Every row comes from one small tree of marks. The marks that hang from a mark follow it in brackets, in the order of their numbers. Every link used is in the known rows. Which tree was each row made from?
Known rows:
J_364(J_553(J_723 J_894)): -.03,.17,.12,.19,.02,.05,-.11,.19,-.09,.01,-.04,-.05,.28,.04,-.01,-.12,-.12,.03,-.08,-.02,.01,.15,-.01,.10,.02,.04,.20,.15,.02,-.09,.26,-.10,.07,-.18
J_439(J_177(J_247(J_385)) J_534 J_646): .04,-.28,.07,-.23,-.06,.24,-.12,-.06,-.25,.13,.00,-.09,.16,.34,.10,-.01,-.12,-.09,-.14,.01,.14,.07,-.14,.06,.08,.11,.14,-.15,.10,.31,-.02,-.03,.03,.17
J_723(J_179): -.01,.05,-.03,-.01,.05,-.06,.03,-.13,.06,.15,-.10,.09,.00,.07,-.06,.05,-.01,.00,-.04,.17,.02,-.09,-.08,-.11,.15,.01,.01,-.06,.00,-.02,-.01,.01,-.01,-.06
J_238(J_179): .04,-.04,-.02,.00,.01,.06,.01,-.07,.12,.12,-.08,.07,.04,.05,-.04,.07,.10,.07,.01,.14,-.02,-.07,-.03,-.12,.14,-.08,-.06,.03,.05,-.06,.04,.06,.02,-.04
J_439(J_238): -.05,.12,-.15,.10,.05,.11,.00,.01,-.02,-.05,-.06,-.11,.00,.12,.03,.14,.00,.20,-.05,-.12,.05,.05,-.01,.06,-.02,-.06,.08,.06,-.03,.00,-.13,.01,-.03,.00
J_177(J_439): .15,-.09,.12,.00,-.01,-.09,.08,.02,-.01,-.01,.03,.06,.23,.08,.06,-.15,.05,-.01,-.05,.01,.20,-.08,-.12,-.01,.06,-.07,.03,-.05,.05,-.03,.11,-.01,.05,-.03
J_177(J_247(J_385) J_439(J_238(J_179) J_534(J_852) J_646)): .17,-.08,-.07,-.16,-.06,.02,.12,-.12,-.12,.07,.03,-.03,.40,.58,.14,-.10,-.09,.17,-.20,.09,.22,-.11,-.12,-.01,.06,-.09,.27,-.08,.14,-.03,-.05,-.02,.07,.00
J_247(J_385): .01,-.13,.01,-.18,-.07,-.03,.02,.02,-.08,.01,.01,.04,.01,.17,.01,-.06,-.09,-.07,.01,.11,-.08,-.02,-.01,.03,-.09,-.04,.22,-.04,.07,-.03,-.06,.01,.01,-.02
J_553(J_364 J_723(J_179) J_894): .06,.51,.11,.23,.06,.03,-.05,.07,-.10,.17,-.04,.23,.17,.06,-.13,-.02,-.15,-.08,-.17,.27,-.03,.09,-.26,.02,.26,.07,.16,.07,-.01,-.11,.33,-.13,.05,-.17
J_238(J_179 J_439(J_646)): .17,-.28,.07,-.08,.05,.17,.00,-.03,.08,.06,-.13,.12,.31,.24,-.08,.02,.08,-.08,.06,.39,.12,-.12,-.05,-.14,-.06,-.08,-.04,-.07,.12,.00,.18,.03,.05,.06
J_723(J_179(J_238(J_439)) J_553(J_364 J_894)): .01,.53,.09,.08,.19,-.17,-.32,-.04,-.11,.04,-.13,.13,.21,.29,-.24,.10,-.12,-.11,-.08,.36,-.05,-.07,-.20,.21,.06,.06,.28,-.02,-.06,-.01,.36,-.08,.07,-.26
J_553(J_364 J_723(J_179(J_238(J_439(J_177))))): .25,.41,-.08,.20,.06,-.06,-.09,-.11,-.07,.16,-.09,.24,.23,.18,-.09,.07,-.12,-.15,-.16,.36,.00,-.10,-.49,.06,.14,-.03,.10,-.03,.03,.05,.24,-.05,.03,-.12
J_534(J_852): .02,.09,-.11,.00,-.06,-.13,.04,-.16,.06,-.06,.04,.00,-.15,.10,.09,.06,-.08,.20,-.01,.18,-.08,-.05,.11,.13,-.04,-.07,.03,.06,.00,-.11,-.04,-.02,-.02,-.09
J_364(J_553(J_723(J_179(J_238(J_439))) J_894)): .04,.22,.08,.17,.08,.01,-.14,.10,-.08,.03,-.13,-.03,.33,.17,-.01,-.07,-.14,.03,-.08,.16,.02,.05,-.08,.07,.02,.02,.25,.12,.02,-.10,.33,-.10,.07,-.21
J_385(J_247): .15,.08,.04,.02,-.02,-.15,-.08,.01,-.02,-.07,.11,-.07,-.05,.12,.02,-.04,.05,.08,-.07,-.11,-.03,.03,-.24,.09,.04,.04,.00,.00,.00,.08,-.09,.06,.06,.15
J_646(J_439(J_177(J_247) J_238 J_534)): -.01,-.21,.03,-.05,.10,.11,-.13,-.06,-.27,-.09,.00,-.08,.09,.19,.14,.08,.09,.01,-.12,-.16,.23,-.01,-.21,.07,.23,-.01,.16,-.03,.03,.19,-.02,-.05,-.04,-.02
J_553(J_364 J_723(J_179(J_238(J_439))) J_894): .15,.57,.08,.21,.10,.01,-.09,.02,-.11,.12,-.09,.19,.24,.18,-.10,.02,-.16,-.05,-.14,.38,-.05,.02,-.30,.06,.18,.06,.23,.07,-.01,-.10,.41,-.13,.05,-.18
J_553(J_364 J_723(J_179(J_238(J_439(J_646)))) J_894): .15,.52,.11,.19,.10,.06,-.09,.02,-.13,.15,-.11,.16,.28,.22,-.11,.02,-.16,-.05,-.15,.40,-.02,.06,-.27,.05,.16,.07,.21,.05,.00,-.07,.44,-.12,.04,-.16
J_179(J_238(J_439(J_177(J_247(J_385)) J_646)) J_723(J_553)): .24,.14,.15,-.02,.12,-.04,-.34,-.13,-.23,-.01,-.08,-.14,.62,.34,-.01,.00,-.02,-.05,.01,.43,.09,-.16,-.20,.19,-.07,.03,.18,-.09,.03,.18,.28,.03,.02,-.20
J_852(J_534): .05,-.04,-.02,-.01,.01,.14,.10,-.01,.04,.01,.06,.06,-.06,.07,.04,-.02,-.07,.11,.01,.14,-.12,-.03,.13,-.06,-.06,.02,.15,.00,.05,-.03,.05,-.02,.02,.12
J_179(J_238(J_439(J_534(J_852) J_646)) J_723(J_553(J_364))): .24,.45,.04,.01,.11,-.06,-.14,-.31,-.23,-.03,-.07,-.03,.45,.41,.00,.08,-.08,.02,-.04,.51,.04,-.19,-.16,.22,-.17,.08,.27,-.10,.04,.15,.38,-.07,.05,-.24
J_364(J_553(J_723(J_179(J_238(J_439(J_646)))) J_894)): .03,.18,.11,.15,.08,.06,-.13,.10,-.08,.06,-.15,-.06,.38,.20,-.02,-.07,-.14,.04,-.09,.18,.05,.08,-.04,.07,.00,.04,.23,.10,.03,-.07,.35,-.09,.06,-.19
J_723(J_179(J_238(J_439(J_534(J_852)))) J_553(J_364 J_894)): .03,.59,.05,.05,.16,-.18,-.25,-.14,-.13,.03,-.12,.14,.12,.39,-.20,.14,-.18,-.05,-.10,.42,-.06,-.10,-.17,.25,.05,.07,.35,-.02,-.05,-.02,.35,-.12,.08,-.27
J_177(J_247(J_385) J_439(J_238 J_534(J_852))): .16,.01,-.11,-.11,-.06,-.13,.11,-.09,-.16,-.05,.12,-.01,.28,.49,.17,-.14,-.12,.14,-.20,-.01,.17,-.15,-.18,.05,.03,-.09,.34,-.05,.08,-.07,-.11,-.07,.07,-.01
J_364(J_553(J_723(J_179(J_238)) J_894)): .00,.28,.07,.18,.06,.00,-.12,.08,-.07,.07,-.13,-.07,.28,.13,-.02,-.06,-.13,.10,-.10,.10,-.01,.09,-.06,.07,.08,.04,.24,.14,.01,-.10,.29,-.08,.06,-.24
J_894(J_553(J_364 J_723(J_179(J_238(J_439))))): .07,.37,-.18,.17,.13,-.13,-.14,.00,.01,.03,-.07,.18,.12,.18,-.11,-.17,-.13,-.37,-.17,.13,.03,-.05,-.42,.02,.02,-.05,.16,.05,-.03,.06,.29,-.08,.06,-.14
J_364(J_553(J_723(J_179(J_238(J_439(J_534 J_646)))) J_894)): .04,.20,.09,.12,.07,.10,-.08,.05,-.12,.07,-.15,-.05,.35,.26,-.01,-.07,-.17,.04,-.11,.18,.06,.07,-.05,.05,.01,.07,.29,.08,.05,-.04,.36,-.12,.08,-.16

Which tree is each row?
.13,.00,-.01,-.05,-.02,.11,.20,-.14,-.10,.00,-.03,-.05,.20,.40,.15,.00,-.06,.23,-.15,.06,.28,-.03,-.01,.07,.00,-.06,.18,-.06,.08,.04,.05,-.07,.04,.02 : J_177(J_439(J_238 J_534(J_852) J_646))
.03,.42,-.19,.18,.11,-.12,-.13,-.01,.02,.07,-.07,.15,.07,.15,-.10,-.15,-.12,-.33,-.19,.05,.00,-.01,-.40,.03,.07,-.04,.16,.06,-.05,.07,.25,-.07,.04,-.16 : J_894(J_553(J_364 J_723(J_179(J_238))))
-.01,-.26,.05,.00,.13,.07,-.22,.00,-.12,-.04,-.04,-.07,.18,.11,.08,.09,.19,.05,-.06,-.11,.20,-.01,-.22,.01,.28,-.11,.01,.02,.03,.10,.00,.05,-.06,-.08 : J_646(J_439(J_177(J_247) J_238(J_179)))
.18,-.04,-.03,-.15,.06,.06,-.13,-.14,-.15,-.05,-.09,-.13,.20,.44,.11,.07,-.08,.02,-.02,.25,.03,-.10,-.17,.10,-.13,.03,.24,-.08,.04,.16,.15,-.01,.02,.06 : J_179(J_238(J_439(J_177(J_247(J_385)) J_534 J_646)))
.15,.42,.07,.08,.12,-.11,-.20,-.21,-.14,.02,-.08,-.16,.38,.15,-.02,.06,.02,.09,.00,.28,-.02,-.13,-.08,.15,.02,.05,.15,.00,-.04,.09,.24,.02,.00,-.29 : J_179(J_238 J_723(J_553))
.07,.21,.17,.17,.06,.10,-.02,.11,-.05,.18,-.08,.05,.21,.04,-.09,-.05,-.10,.00,-.08,.30,.02,.06,-.06,-.07,.36,.04,.13,.11,-.04,-.12,.21,-.09,-.01,-.13 : J_553(J_723(J_179) J_894)
-.01,-.04,-.15,-.05,-.03,.28,-.10,-.18,-.20,.04,-.02,-.22,.06,.46,.18,.20,-.13,.27,-.20,-.06,.17,.09,-.07,.21,.07,.03,.12,-.03,.03,.25,-.16,-.04,-.02,.12 : J_439(J_177(J_247) J_238 J_534(J_852) J_646)
.06,-.01,-.11,-.02,-.01,.32,-.08,-.29,-.15,.15,-.08,-.18,.22,.49,.18,.21,-.03,.34,-.20,.13,.19,.00,-.11,.09,.19,-.01,.07,-.03,.08,.22,-.08,.00,.00,.02 : J_439(J_177(J_247) J_238(J_179(J_723)) J_534(J_852) J_646)
.16,.15,.05,.12,.06,-.03,.00,-.03,-.04,.03,-.02,.08,.38,.21,.00,-.02,.09,.09,-.12,.06,.23,-.10,-.23,.05,.11,-.12,.09,-.02,.06,-.03,.13,.01,.07,-.16 : J_177(J_439(J_238(J_179(J_723(J_553(J_364))))))
.18,-.16,-.02,-.08,.04,.12,.10,-.12,.02,.02,-.08,.20,.12,.28,-.01,.04,.03,-.10,.02,.36,.08,-.23,-.12,-.15,-.01,-.06,.11,-.07,.12,-.01,.15,-.06,.09,.05 : J_238(J_179 J_439(J_534))
.27,.13,.04,-.04,.08,.02,-.10,-.32,-.20,-.03,-.08,-.16,.42,.38,.18,.05,-.02,.13,-.02,.43,.09,-.20,-.17,.08,-.05,.06,.15,-.08,.04,.16,.26,-.02,.00,-.11 : J_179(J_238(J_439(J_177(J_247) J_534(J_852) J_646)) J_723)
.25,.09,.09,-.04,.10,.10,-.09,-.28,-.21,.00,-.12,-.14,.39,.33,.15,.06,.02,.09,.00,.41,.12,-.16,-.18,.05,-.06,.08,.16,-.10,.05,.20,.30,-.01,.01,-.10 : J_179(J_238(J_439(J_177 J_534 J_646)) J_723)
.10,.62,.08,.22,.09,.01,-.08,.00,-.11,.16,-.09,.15,.17,.15,-.10,.03,-.15,.00,-.17,.31,-.08,.07,-.28,.06,.23,.06,.21,.09,-.03,-.10,.38,-.11,.03,-.20 : J_553(J_364 J_723(J_179(J_238)) J_894)
-.02,.21,.03,.09,.09,.31,-.09,-.04,-.06,.14,-.16,-.10,.34,.27,-.08,.16,.04,.22,-.09,.11,.13,.13,.03,.05,.04,.00,.05,.02,.04,.06,.12,.03,.01,-.10 : J_439(J_238(J_179(J_723(J_553(J_364 J_894)))) J_646)
.19,.01,-.01,-.05,-.04,-.17,.09,-.11,-.10,-.03,.15,.03,.28,.28,.14,-.19,-.06,.03,-.16,-.01,.19,-.17,-.17,-.02,.11,-.02,.13,-.06,.05,-.05,.02,-.08,.07,.00 : J_177(J_247 J_439(J_534(J_852)))
.18,-.03,.04,-.05,-.02,-.11,.08,-.03,-.12,.00,.13,.03,.35,.23,.10,-.22,-.02,-.07,-.16,-.10,.24,-.14,-.22,-.08,.13,.01,.11,-.09,.05,.00,.04,-.07,.08,.04 : J_177(J_247 J_439(J_534))
.11,.04,-.04,-.04,.12,-.05,-.14,-.18,.00,.11,-.16,-.04,.19,.28,-.01,.09,-.03,.03,-.04,.29,.06,-.15,-.19,-.05,.08,.01,.05,-.09,.00,.06,.11,.04,-.01,-.03 : J_723(J_179(J_238(J_439(J_177(J_247) J_646))))
.18,.49,.16,.11,.17,-.10,-.26,-.12,-.22,-.08,-.06,-.03,.47,.25,-.05,.03,-.02,-.01,.01,.41,.00,-.14,-.18,.20,-.10,.08,.25,-.01,-.02,.03,.44,-.06,.05,-.30 : J_179(J_238(J_439) J_723(J_553(J_364 J_894)))
-.01,-.30,.05,-.06,.10,.06,-.22,.01,-.15,-.04,-.04,-.06,.17,.17,.09,.06,.16,.03,-.06,-.06,.17,-.02,-.23,.04,.25,-.12,.10,.01,.06,.09,-.02,.06,-.05,-.09 : J_646(J_439(J_177(J_247(J_385)) J_238(J_179)))
.03,-.13,.01,.06,.06,.31,-.25,-.05,-.08,.17,-.12,-.21,.42,.25,.06,.13,.10,.21,-.12,-.01,.22,.09,-.18,.03,.20,-.04,-.12,-.02,.04,.21,-.06,.12,-.03,.03 : J_439(J_177(J_247) J_238(J_179(J_723)) J_646)
.00,-.19,.14,.03,.14,.09,-.24,-.03,-.16,-.03,-.08,-.05,.22,.09,.04,.12,.20,.03,-.04,.03,.22,-.03,-.20,.09,.29,-.11,.06,.01,.04,.15,.09,.04,-.05,-.19 : J_646(J_439(J_177 J_238(J_179(J_723(J_553)))))
.03,-.24,.08,-.13,.04,-.03,-.12,-.14,-.22,-.09,.07,-.01,.02,.16,.17,.01,.05,-.03,-.08,.01,.15,-.08,-.15,.08,.23,-.01,.12,-.04,.06,.13,.06,-.06,-.03,-.06 : J_646(J_439(J_177(J_247) J_534(J_852)))
.15,.55,.09,.16,.09,.10,-.03,-.03,-.17,.16,-.11,.17,.25,.27,-.10,.03,-.19,-.05,-.18,.41,-.01,.04,-.27,.04,.17,.10,.28,.03,.01,-.04,.44,-.15,.06,-.14 : J_553(J_364 J_723(J_179(J_238(J_439(J_534 J_646)))) J_894)
.17,.40,.19,.11,.17,-.08,-.36,-.11,-.24,-.07,-.07,-.05,.46,.25,-.02,.05,-.01,-.04,.00,.39,.03,-.11,-.26,.26,-.04,.07,.21,-.01,-.02,.11,.44,-.04,.05,-.27 : J_179(J_238(J_439(J_177)) J_723(J_553(J_364 J_894)))
.16,-.40,.12,-.07,.05,.21,-.14,-.01,.04,.08,-.13,.10,.28,.23,-.03,.05,.10,-.10,.05,.36,.16,-.09,-.16,-.06,.03,-.09,-.11,-.08,.12,.11,.17,.06,.04,.09 : J_238(J_179 J_439(J_177 J_646))
.09,.60,.13,.12,.14,-.10,-.24,-.15,-.19,.00,-.06,-.11,.36,.17,-.04,.06,-.02,.10,-.04,.28,-.06,-.05,-.11,.22,.01,.10,.22,.03,-.05,.05,.38,-.03,.03,-.34 : J_179(J_238 J_723(J_553(J_364 J_894)))
.02,.55,.08,.05,.18,-.13,-.27,-.09,-.15,.05,-.13,.14,.17,.35,-.22,.12,-.15,-.11,-.10,.36,-.04,-.09,-.20,.21,.06,.09,.33,-.04,-.05,.02,.37,-.11,.09,-.25 : J_723(J_179(J_238(J_439(J_534))) J_553(J_364 J_894))
.01,.34,-.17,.18,.09,-.11,-.11,.04,.02,.08,-.04,.20,.07,.09,-.13,-.19,-.12,-.39,-.19,.04,.03,.01,-.38,.01,.08,-.04,.11,.05,-.04,.06,.22,-.07,.06,-.14 : J_894(J_553(J_364 J_723(J_179)))
.02,-.22,-.03,-.12,.06,.07,-.09,-.16,-.20,-.05,-.01,-.03,.04,.32,.18,.12,.06,.11,-.12,.03,.15,-.08,-.18,.08,.24,-.10,.23,-.01,.08,.10,-.03,-.02,-.03,-.09 : J_646(J_439(J_177(J_247(J_385)) J_238(J_179) J_534(J_852)))
.09,.47,-.04,.06,.16,-.22,-.27,-.14,-.06,.07,-.13,.17,.21,.30,-.25,.13,-.10,-.17,-.08,.35,-.03,-.17,-.29,.19,.00,.00,.19,-.09,-.03,.06,.25,-.03,.07,-.23 : J_723(J_179(J_238(J_439)) J_553(J_364))
.00,-.19,-.01,-.06,.08,.12,-.06,-.18,-.16,-.06,-.05,-.02,-.05,.25,.17,.18,.11,.17,-.09,.05,.17,-.06,-.13,.09,.25,-.10,.17,.01,.07,.13,.02,-.03,-.04,-.10 : J_646(J_439(J_177 J_238(J_179) J_534(J_852)))
.04,-.18,.01,-.15,-.06,.07,-.12,-.06,-.23,.05,.08,-.01,.01,.25,.12,-.02,-.10,-.11,-.13,-.05,.06,-.04,-.24,.07,.14,.07,.18,-.09,.05,.21,-.10,-.05,.04,.10 : J_439(J_177(J_247(J_385)) J_534)
.16,.01,.04,.08,.04,.02,.09,-.05,.00,.03,-.04,.02,.34,.19,.08,-.04,.12,.17,-.09,.05,.24,-.11,-.15,-.04,.13,-.13,.05,.00,.06,-.05,.07,.03,.04,-.10 : J_177(J_439(J_238(J_179(J_723))))
.15,.27,.14,.17,.11,.07,-.06,.06,-.06,.12,-.13,.01,.27,.15,-.05,-.01,-.11,.03,-.06,.41,.01,.00,-.10,-.04,.28,.03,.20,.11,-.04,-.11,.29,-.09,.00,-.14 : J_553(J_723(J_179(J_238(J_439))) J_894)
